Each row was made from one path, in order. Every step used is in the known rows, and no mark comes twice. Write each row's path.
Known rows
K R C J: [ 10 -10   0  -3  -4  -5 -21  14 -12  -9  -7  -1  -8  -4  10  19   3   1
  -2 -16 -10 -20   6  -8   0  23  -2  -7   7  17  17 -18 -17  -9  -8   6
  -9  -3  32 -11 -12   3  23 -12   2  12   4   0  13  -9 -24  -3   5   1
  11  10   6  -6  -4  13  -1 -28]
T R C: [  0  18  -6  -3  -9   2 -16  11   0  -5   3   5 -11  -8  10   3  14  -9
  -4  -4  -5 -11  -2  -8  -8  15   6 -12  18   2  16   7  10 -17 -10  -3
  -7  -4  -5  -7 -20   3  11 -17  11   0   0  -2   4  -1 -29  20   7  -6
   1  11  -6   4  -8   8   2 -18]
R K: [  5  10   6  -6  -3   6 -16   9 -28  -9   5   1  -4 -14   8  11  26  10
   1 -11  -5  -5  -7  -3  15  18  34  -9   4   9  -1 -28   9   3 -11  -5
  -6   7   4  -9 -24  -4   8   5   2  13   0   4   5 -11  11  11  -5   0
  12   3  -1   9  -8  -2  -3 -25]
P E T V: [-22 -12  -4  -3 -11   4   5  13   0 -23   4  -1   1  -2  15  -2   9  -8
  12  30  25   3   9  -6   2  -6  -2 -20  12 -22 -13 -25   6  29 -11  -8
 -15   1 -14   1 -14  -8  16   2  -3  15  -9  16   3  20  20  12  -8   3
 -11   9   5  -4  -4   3 -12 -11]
J C R T V M: [  6 -15  -9   0 -10  -9  -3  -3  15 -11   4  -3   4 -14   3 -10  -3 -13
   2  17 -10  -5   9   4  -3 -12  -5   9  16  -1   3   9   6  15  -4 -20
   5  13  21 -11   0  -4  14 -41 -12  -1  -4  32 -17  17   8 -14  18  12
  12  16 -10 -11  -3  11  -2   2]
C J: [  5   5  -5  -9  -5  -6 -22  23 -17  -6   0 -20  -6  -1   9  16   8   6
   4  -9  -2  -9  -5   8  11  12   1 -13  -2   5  -9 -14 -14   8  -7   8
  -8   0  15   0 -15   2  24 -11   8  26  -3   5  13  -9  12  13  -4  -9
   1   5  -1   3   1   5  -6 -32]
R T Z: [ 16  -2  -7 -19  -4   4 -13  15 -10 -17  14   1  -6  -5  -1  -3  15   6
   4  -4   9  10  -5   0  -2  17   3  -8  13  -6  -4 -18   7  -2 -11 -19
 -18   9  -4   6 -47 -10   8 -40  12  19  -2  20   0  -5   7   1   7  -6
   5  11 -10  13  -4 -10 -10 -16]
M J C R: [  5  10  -9   2   2  -9 -11   4  13   7  14 -10  -4 -15  11  19   3  -4
  -4   0 -16  -6  -3  10  33   3  13   6  12  14  16  20  -6  -6  -4  10
   9  -7  -1 -23 -15  11   8  -3  -3   7  10   6 -18   7   8   2  -2   4
  12  -9   0  -4   1  15   1 -13]
R C J M: [ 20   2  -6 -10   2  -7 -17  27  -7  10   2  -4  -7  -3   7   2 -13   5
   2 -17  -1  -6  -5  -7  -7  35   7   0   2  -4  10 -18 -12   7  -3  -4
   8  15  23   6  -1 -11  22 -12   1  19   2  -3  18 -17 -21   8  -1  10
  10  15  -2   6  13  10  -8 -23]
V T: [  8  -4  -6 -10   1   8 -15   8 -22  -3   3  -7  -7   3  13   2  12   2
   1   1  12  -3 -10  -4 -10   5   6  -9   3  13  -3 -21   9  -3  -8  -9
  -8   7 -15   5 -20  -2  16 -47   5  20  -7   6  12   4  12   4 -10  -6
   2  12  -6   4 -11  -3  -2 -15]
V M J: [ 14  -4 -12 -12   7   2 -23  13 -38   4  -2 -13  -7   1  23   0 -16  -1
  -7 -11  -2   3 -10  10  -6   7  22  -4   6   9 -21   1  -2  -1   0  11
  -5   3 -20   4 -12   5  18 -11   4  30   8  -1   1  -6  12   2  -5  12
   3 -13 -11  11   8  10   2 -17]
Z T V: [-12   1 -13  -9 -19  10  -6   6   2 -21   1 -14  -6   0  20  -8  15   1
   5  13   5   5  -3  -6  -4  -6  10 -13  12  29 -13 -20  10  10 -12 -16
 -15   3   0   8 -16  -1  13  -4   8  20 -12  11   1  19  25   0   1   2
  -4  10  -2   8  -9   7   1 -14]
P E: [ -5   7   1  -9  -3  -7 -19  11 -19  -3   4  -4  -2  -6  22   7  11   0
   6   9   5 -11  -7  -4  17  16   0 -21   9  -7  -5 -34   1  14 -14   5
  -5  -7 -13  -3 -21  -3  22 -12   2  19  -7   7  10   0  10  17 -14  -2
  -4  11   0   0   4  -4  -3 -25]
C J M: [ 10  -5  -9 -11  -2  -1 -17  22 -11   5   8 -17  -7  -1  11  10 -11   5
   0 -17  -3  -5  -7   2   8  21   6   1  -5  -6  -1 -19 -15  17  -5   6
   0  15  20  13  -6  -5  21 -14   3  36   0   1  20 -13  14   3  -6   4
   5   9   0   3  11  10  -1 -28]
K R: [ -5 -17  -7  -2  -4   7 -19   3 -22 -11  -2  -3 -10  -2  19  22  17  -1
  -4 -11  -5 -22   5  -4  15   7   4 -12   6  16   6 -31   6  -6  -9  13
 -17  -2  -4  -7 -29  10  10 -18   4  22  -1   2   7   2   8 -14  -2  -3
  10   7   6   1 -10   2  12 -28]
E T V M: [ -9 -18 -10  -5  -6   8   5  10 -19 -21   0 -11  -5   0  11 -11  -5  -9
   2  18  23   6   4  -1 -27 -17   7  -5   8  -9 -25 -19  15  19  -4 -10
 -17  18  -9   7  -8  -5  19   2  -3  19  -8   5   0  19  23  -5   7   7
  -3  10 -12   4  -3  10  -1  -5]
K R C: [ 10 -12   0  -3  -1   0 -16   3 -14  -4  -4   7 -11  -5  15  10  12   2
  -5 -12  -6 -20   3 -15  -3  20   7  -5  13  18  21 -29   5 -14  -8   1
 -10  -2   2 -12 -19   5  10 -15   3  11   1  -3   6  -4 -30 -10   1   2
  14  14   5   3  -6   5   8 -23]
J C: [ 12  -1   7  -2  -5  -7  -8  14  -6  10  13  -2 -12  -7  13   7  20   5
   5   3   1  -5  -9   0  23   8  13   7  14  -4   3 -30  11  -1  -7  -6
  -3   1   3 -19 -22   1  14 -12   1   7   3  10  -8   8  14   3  -7  -2
   6  11  -3   7   1   7   5 -23]
Z T V M: [ -6 -12 -10  -8 -16   7  -6   4 -14 -18  -4 -12  -1   3  22 -18  -6 -10
   1  11   7   6   2  -4 -21  -9  12 -11   4  33 -25 -13  13  17  -5 -14
 -17  11   0  12  -9  -4  19  -9   4  21 -14  12   3  15  22  -5   7  17
   1  14 -15   4  -2  10   7 -11]
E T V M J C: [  3 -26  -8  -3  -2  -4  12  12  -5  -5  10  -7  -1   1  20 -17 -19  -7
   2  24  14  22   0   6  -5 -18  21  16  11 -15 -20   4  10  16   7  -6
  -9  10  -4  -9  -5  -4  13   9  -7  10   6   8 -22  31  24  -4   4  20
  -2 -12  -9   5   9  19   1  -3]
Z T E: [ 14   3   9 -17  -6   9   0   9 -10   0  -2  -7 -15   4  15 -14  17  -5
   5   4   0   7 -10 -11  11   4  19 -11  30  21 -12 -26   2   2 -11 -17
 -12   5 -10  10 -28  -8  20  -4   7  31 -10   6  19  14  19  11  -1  -4
  -8  10  -9   7  -3  -9  -2 -22]
P E T V M: [-14 -20  -4  -6  -6  -4   4  10 -20 -17   1  -5   4  -1  21 -12 -12 -15
   9  31  24   5   5  -5 -21 -10  -3 -15   4 -19 -24 -22  12  33  -6  -8
 -13   9  -9   7  -4 -11  22   1  -8  15  -8  13   2  22  24   8   0  17
  -9  12  -8  -6   7   2  -4  -2]
M J: [  7   6  -8 -10   3   2 -18  10 -16  -4   5 -13 -10   0  19  12   2   8
  -3 -10  -2   4  -7   7  16  12  18  -9  10   5  -9  -6  -3  -6  -4  11
  -6 -10 -22  -1 -23   4  10  -7  10  24   6  -2   2  -3  11   5 -11   0
  -1 -15  -3  10  -3   6  -3 -24]
P E T: [ -7  -9   1  -8   6   2   5  11 -19  -8   6  -3   2   1  15   0   9  -1
  12  12  28  -6  -6 -11  11   1   5 -18   2 -15  -2 -30   0  14 -12  -2
 -15  -1 -19   1 -20 -11  16   7  -2  21  -7  -2  13  16  18  15 -14   2
  -5  17   2  -2  -2  -3 -11 -16]
R K Y: [  2  12   3   1  -2   2 -17   3 -29 -16   4  -4  -2 -13  12   6  14   7
  -2 -13 -14 -28   3 -31  18  20  29  -7   0  18   5 -38   6   0 -13  -6
 -12   5   5 -15 -26   7  12  -2   9   9   1   3   8  -5  13  11 -14   8
   7   9   3  10 -14   7   8 -29]
E T: [ -2  -4  -8  -3   5  12   6  12 -19 -12   5 -11 -10   3   6   4  17   4
   5  -1  27  -4  -7  -5   1  -4  10  -7   2  -4  -1 -30   8  -1  -3  -4
 -15   8 -19   4 -23  -7  10   6   8  23  -5  -9  13  13  21   2  -7  -9
   0  10   1  10  -6  -1  -6 -17]
T R: [ -9  10 -10  -2  -9   8 -18   8  -7  -7   7 -10  -7  -2  13   9  20  -9
  -6  -3  -6 -12  -1   2   4   2   4 -14  10   0   3   7   8 -11 -12   9
 -14  -1 -11  -3 -26   6  10 -20  11  16  -4   2   2   0   5  15   5 -14
  -6   6  -3   4  -9   3   6 -25]
V T R: [ -1   4 -17  -7  -4   9 -15   3  -9  -4   4  -5  -3   4  14   1  16  -9
  -7   4   3  -7  -5  -4 -17  -7   1  -7   7   8   4  15  11 -11  -7  -1
 -14   4 -14   9 -15   3  11 -53   9  16  -8   6   6   6   4  14   0  -7
  -6   6 -11   2 -16   0   1 -12]

Which path is each row?
[-14   2 -16   4   0  18   4   9  -6 -12   7  -9  -4   2   6   8  20  -8
  -2   5  15  -7  -5  -5  -4 -14   4 -10   2  -8   6   9  12  -9  -4   1
 -22   5 -17   3 -26   1   5   2  12  17  -6  -9   9  15  14  15   4 -13
  -6  10   0   6 -16   5  -7 -14]
E T R
[  3  10  -9   2   4   3   2  20   7 -11  -2  -1  -5   0  -4   0   8  -4
   1  -3  11  -7  -2  -6 -14  -1  -1  -7   0  -6  15  21 -12 -10   0  -1
 -17   5  21   0 -11  -6  14  11   9   7  -1  -6  14   7 -23  24  10  -8
  -2  11   0   0  -9  14 -16 -15]
E T R C J
[  7  20  -6  -2  -7  -5 -22  22   4  -7   0  -3  -7  -5   6   7   6  -4
  -7 -14 -11 -11  -2   0  -6  18  -2 -14   9   2  14  18 -11 -11  -7   2
  -8  -3  27  -7 -10   2  19 -12   8   5  -1   2   9 -11 -30  28   9  -9
   1   7  -4   1  -1  14  -4 -25]
T R C J
[ 16 -20  -8  -9   4  -5 -18  13  -7  10   0  -1  -6  -3  15  17 -13   1
  -4 -20  -9 -18   4 -14   0  33   6   3   2   7  24 -17 -13   1  -3   8
   0   8  32   4  -2  -6  18 -14  -5  23   7  -2  18  -9 -24 -15   3  17
  14  14   6  -7  11  11   1 -26]
K R C J M
[-20   1 -11   0  -1   7   6   6  -7  -7   9  -4   2  -2  14   2  15 -13
   0  14  17 -10   0  -9   5 -10   1 -19   3 -19   5   7   4   4 -10   7
 -17  -1 -19   4 -15  -6  13   2   3  15  -8  -3   9  16  11  27  -1  -3
 -14   9   0  -8  -8  -2 -10 -14]
P E T R
[ -7   3  -5   6   2  19   6   6 -10 -16   9   4   3 -11   2   7  24  -5
  -4  -5   6  -7  -3  -9   3  -5  31  -8  -4  -4   9  10  18  -7  -4  -5
 -20  11  -1   0 -22  -7  -1  22   7  11  -3  -9   3   8   8  21   4  -4
  -3   3  -4   1 -21   1  -9 -14]
E T R K
[ -4   4  -4   0   5  -5   1  20   3  -8   1   4   4  -3   6   0   0 -11
   5   9  14  -9   0 -10  -9   7  -9 -16   6 -18  14  18 -16   4  -5   0
 -11  -4  19  -2  -3 -11  23   9   0   3  -5  -1  14  11 -22  38   4   3
  -9  16   1 -12   1   8 -21 -14]
P E T R C J
[ 16  11   2  -9  -2 -10 -18  25 -11  -6  -1  -3 -12  -1   5   6   4   7
  -1 -14  -1  -8  -3  -2  -3  29   0 -10   9   9   4 -15 -12   0 -10  -4
  -3   0  24  -9  -9  -5  28  -9   4   9   3   4  14 -12 -22  17  -3  -6
   9  14  -3   6   3  14  -8 -29]
R C J
[  5   0 -19  -1  10   1   7  22   9   4   7   0  -1   2   2  -1 -13  -6
  -3 -11  11  -5  -7 -15 -16  11   6   4  -2 -20  23  23  -8   0   5  -5
  -6  14  22  16  -1 -13  11   5   5  16  -2 -11  17   4 -18  17   7   7
  -1  15   0  -1   4  17 -11 -10]
E T R C J M
[-10   2 -18  -4 -17   3 -13  -1  17 -30  -2  -7   0 -11   1   9  19  -6
   0   8  -7 -10  11   2   5  -3 -15 -16  21   3   3   6  -4  11 -12 -10
  -1   2   4   3 -15   4   9 -41   1   6 -11  28  -7   5   4  -9  11 -11
   7   8   0  -9 -19   5 -11  -9]
C R T V
[ 12   0  -9  -4   6  -8  -7  -1  16   3  10  -5  -2 -10   6   7   7   0
   0  -4 -13  -1  -3   8  34  -1   7   7  16   6  19  25  -7  -8   0   0
   4  -1   0 -14 -15   2   4 -28  -3   2   7  17 -14   7   6  -3  -2   4
   7  -6   0  -8  -5   6  -9 -10]
M J C R T
[  4   9  10   6  -9  -3  -8   2   6  -1  12   4   3 -28   0  19  26  -3
   1   0 -23 -12  -3   1  33  13  26   6   1  16  20  -1   9   0  -7  -7
   8   4  25 -30 -14   1   5   8  -8  -3   3  10 -10  -4   5   9   0   7
  24   7  -1  -8  -3   6   1 -15]
J C R K
[-19 -10 -10  -1 -14  13   4  11  -2 -30   1 -10  -5   0  10   1  16   0
   7  19  23   4   5  -2  -6 -12  -1  -8  13 -14 -13 -26  11  13  -8  -8
 -14   9  -9   3 -22  -4   9   3   6  13  -7   7  -1  18  24  -4   1  -7
  -5   8   3   3 -14   8  -5 -11]
E T V
[ 22 -11 -13  -4  13 -14  -8  -4  -2  10   6  -6   0  -8  11  -5 -14  -5
  -5  -5 -13   0  -5   9  15  -2  13  13  11  10   5  32 -10  -5   4   2
   5   7   1 -11  -4   0   9 -31  -5   7   9  13 -14   9   4  -2   4  16
  14  -2 -13  -9   2   9  -3  -5]
V M J C R T
[  9  12  -8  -3  -3   5 -12   4  -2  -1   2   8  -3  -1  11  -9   9  -8
  -7   5   5  -6  -3 -10 -31   6   2  -8  18  10  17  14  14 -22  -6 -12
  -9   2  -5   3 -11  -2  10 -49   7  -1  -5   2   5   5 -30  17   8  -4
  -3  14  -7   1 -12   3  -5  -8]
V T R C
[ 32 -10   6  -5   6 -11  -5  -1   4  16   4  -1  -2  -7   7 -15 -14 -18
  -4   6 -20  10  -3   5  18   0  15  13  38  -9  -4  29  -9   3   5  -9
  10   8   3  -9  -7  -4  17 -36 -14  10   9  21 -15  16   5   6  12  10
   2  -8 -17  -9   5   1  -9  -4]
V M J C R T E
[ 13   7 -19  -9   2   4  -4  15  13   9   6  -5   1   0  15  -7 -12  -6
  -7 -18  -1  -6  -8 -15 -13  19  14   1  -2  19  21  26  -8  -4   0 -11
  -4  12  32  20   2  -8  14  -1   4  20  -6  -6  20   3 -18  17   6  13
   2  19  -5  -5   6  11  -4 -19]
Z T R C J M
[  5  15  -2  11   5 -13 -10  -6   2  -3  14  -6   4 -24  12  14   2  -2
  -5  -9 -32 -26   1 -25  46  14  32  12   1  29  24  12  -6  -5  -4   4
   8  -6  15 -35 -13  14   5   6  -1   1  12   4 -16   1   8   8  -7  18
  13 -11   9  -2  -8  19   6 -17]
M J C R K Y
[ -1  -9 -24  -3  -4   0 -14  -4  -1 -16  -7 -11   2 -10   8  -5 -14  -8
  -9   1 -12   6   9  11  -8  -6  -2 -12  18  10 -11  37 -13  11  -2  -2
   4   2  -3   5  -1   5  12 -35  -1  12   2  21 -14   6   4 -10  12   9
   1 -10 -12  -7  -3  12  -8  -1]
C R T V M J
[ -2  -4 -16   2  -9  -6   6  -6  17  -4   8 -14   3 -10  26 -10 -15 -15
  -4  18 -12   8   3   6   1 -13  18   9  11  39  -6  33   1   9   2  -4
   1   3  13  -8   3   6  14   4  -9   8  -2  16 -21  25  20  -7  12  27
   5  -4  -8  -6   5  22   5  -1]
Z T V M J C R
[  0  -6 -10 -12 -11   0 -25  11 -21 -13  -2 -16  -7  -2  26  -6 -22  -6
  -4   7  -3  13   5  10 -12   5  18  -7  17   4 -29   2   2  16  -3   5
  -6   4 -11   2  -7   6  17 -13  -2  20   5   9 -13   6  14  -2   5  11
  -1 -16 -11   7   5  13   3 -16]
T V M J
[ -8  18  -1   3  -7  10 -19   5  -9 -10   5   2   1 -14   9  12  25  -5
  -8  -7 -18  -9  -3  -5  12  14  30 -15   6   4   4   7  17  -7 -12   2
 -15   4   4  -6 -22   1   4   1   8  11   0   3  -1  -9   3  25   4  -5
   3   0  -6   5 -12   0   1 -23]
T R K
[ 10 -44  -9  -3   1  -8 -12  -1   2  -8  -2   3   2  -1  24  -7 -19  -4
  -3  10 -15   6  12   1   3 -10  13  14  25  -3   2   6   2   7   3  -1
 -13   4  15 -10  -4  -1  12 -39 -10   9  13  26 -27  23   9 -28  11  25
   5 -10  -7  -4   3   9   5  -6]
K R T V M J C
[-20   5  -1  10   6   3   6  -1 -14 -20   9   4  13 -10  15  -1   9 -13
   0   7   3 -28   5 -43  17  -2  20 -12  -3  -1  18  -3   4   5 -11  -4
 -21  -1   2  -7 -20  -3   6  13   4   3  -7  -3  12  15  13  30 -11  12
 -10  12   6  -7 -17   1  -3 -13]
P E T R K Y
[  4  20 -14  -5  -5   7  -4   3   4  -6   4   3 -11  -4  14  -9  17  -6
  -3  -4   1  -6  -7 -16 -11   4  13 -13  10  31  17  16  11 -24  -9 -14
 -17  -2  -2   8 -18  -4  10  -3  12   5  -8  -7   8   9 -21  19   5   4
   0  16  -7   2 -12   6   0 -15]
Z T R C
[ -5  -5  -9   5 -17  -6  -5  -2  33 -20   7   0  -2 -15  -1   2  17  -7
   7  19 -15  -1  12   1  17  -7 -10   5  22  -4  11   4   3  14  -9 -17
   5   7  20 -16 -11   0   8 -40  -5  -6  -6  35 -21  17   8  -9   9  -4
  11  13   0 -11 -13   9  -4  -5]
J C R T V
[ 16   0  -8  -5  -9  -8  -4   7  21  -6  26  -1  -1 -18  -7   5  12  -3
   4   4  -8   2  -2   1  13   9  -4   5  16   2  17   6   8  -3  -8 -14
  -3   7  16 -13 -36  -6   5 -38   0  -1   1  29 -18   1   2  -1  19  -1
  16  17  -6  -3  -4  -2  -9  -8]
J C R T Z
[  1  -5 -11   1   8  -7   5  19  10   6  10   6   6  -1  11  -3 -20 -14
   2   5  16  -8  -3 -20 -10  15   1  -2   1 -29  21  16 -12  14  -2  -1
  -4   6  20  16   7 -17  19   5  -4  12   1  -8  20   7 -22  27   1  15
  -6  18   1 -14  11   9 -17 -11]
P E T R C J M
[ -3  14  -7   0  -3  15  -3  -1  -4 -10   4  -1   1 -10  16   1  26  -2
  -7  -9 -10  -6  -7 -10   7   3  40  -9  -4  36  10  18  16 -10  -9  -9
 -19   4   9   2 -22  -3   5  14  11  14  -6   2   9   7  12  23   4   3
   1   7  -8   3 -16   0   0 -19]
Z T R K
[ 12   6   3  -6  -8   5  -9   1   2  -9  -7  -5 -10  -8  -6  -2  19 -11
   1   1 -13  -4   0  -2  18   6  -8 -16  38  -2   2   3 -11   4 -11 -12
   2   4  -4   3 -19  -5  16 -42  -1  15  -4  20  11   3  -2   6  13 -15
   0  11  -9  -7 -12 -10 -17 -10]
C R T E
[ -5  -6  -7  -6 -17   1 -18   8 -20 -15  -3 -12  -6  -4  19  -4  -5  -7
  -3  11  -1   2   7   1 -19   1   3 -10   8  -1 -25 -20  11  20  -9  -4
  -9   9  -1  -1  -9   1  20 -21   2  16  -5  14  -6   4  14  -2   9   5
   0   6 -14   3   2  10   7 -12]
T V M
[ -2  -4 -12   3 -15 -10 -10   2  11  -3   7 -12   0 -12  19   3 -20 -19
  -6  16 -20   5   7  14   3  -4  10   7  17   9  -6  27   0  15   3   7
   9   0   8 -18   1  11  15 -10 -12   5   4  17 -30  11  11  -4  14  16
  11 -11 -10  -8   9  20   8  -1]
T V M J C R
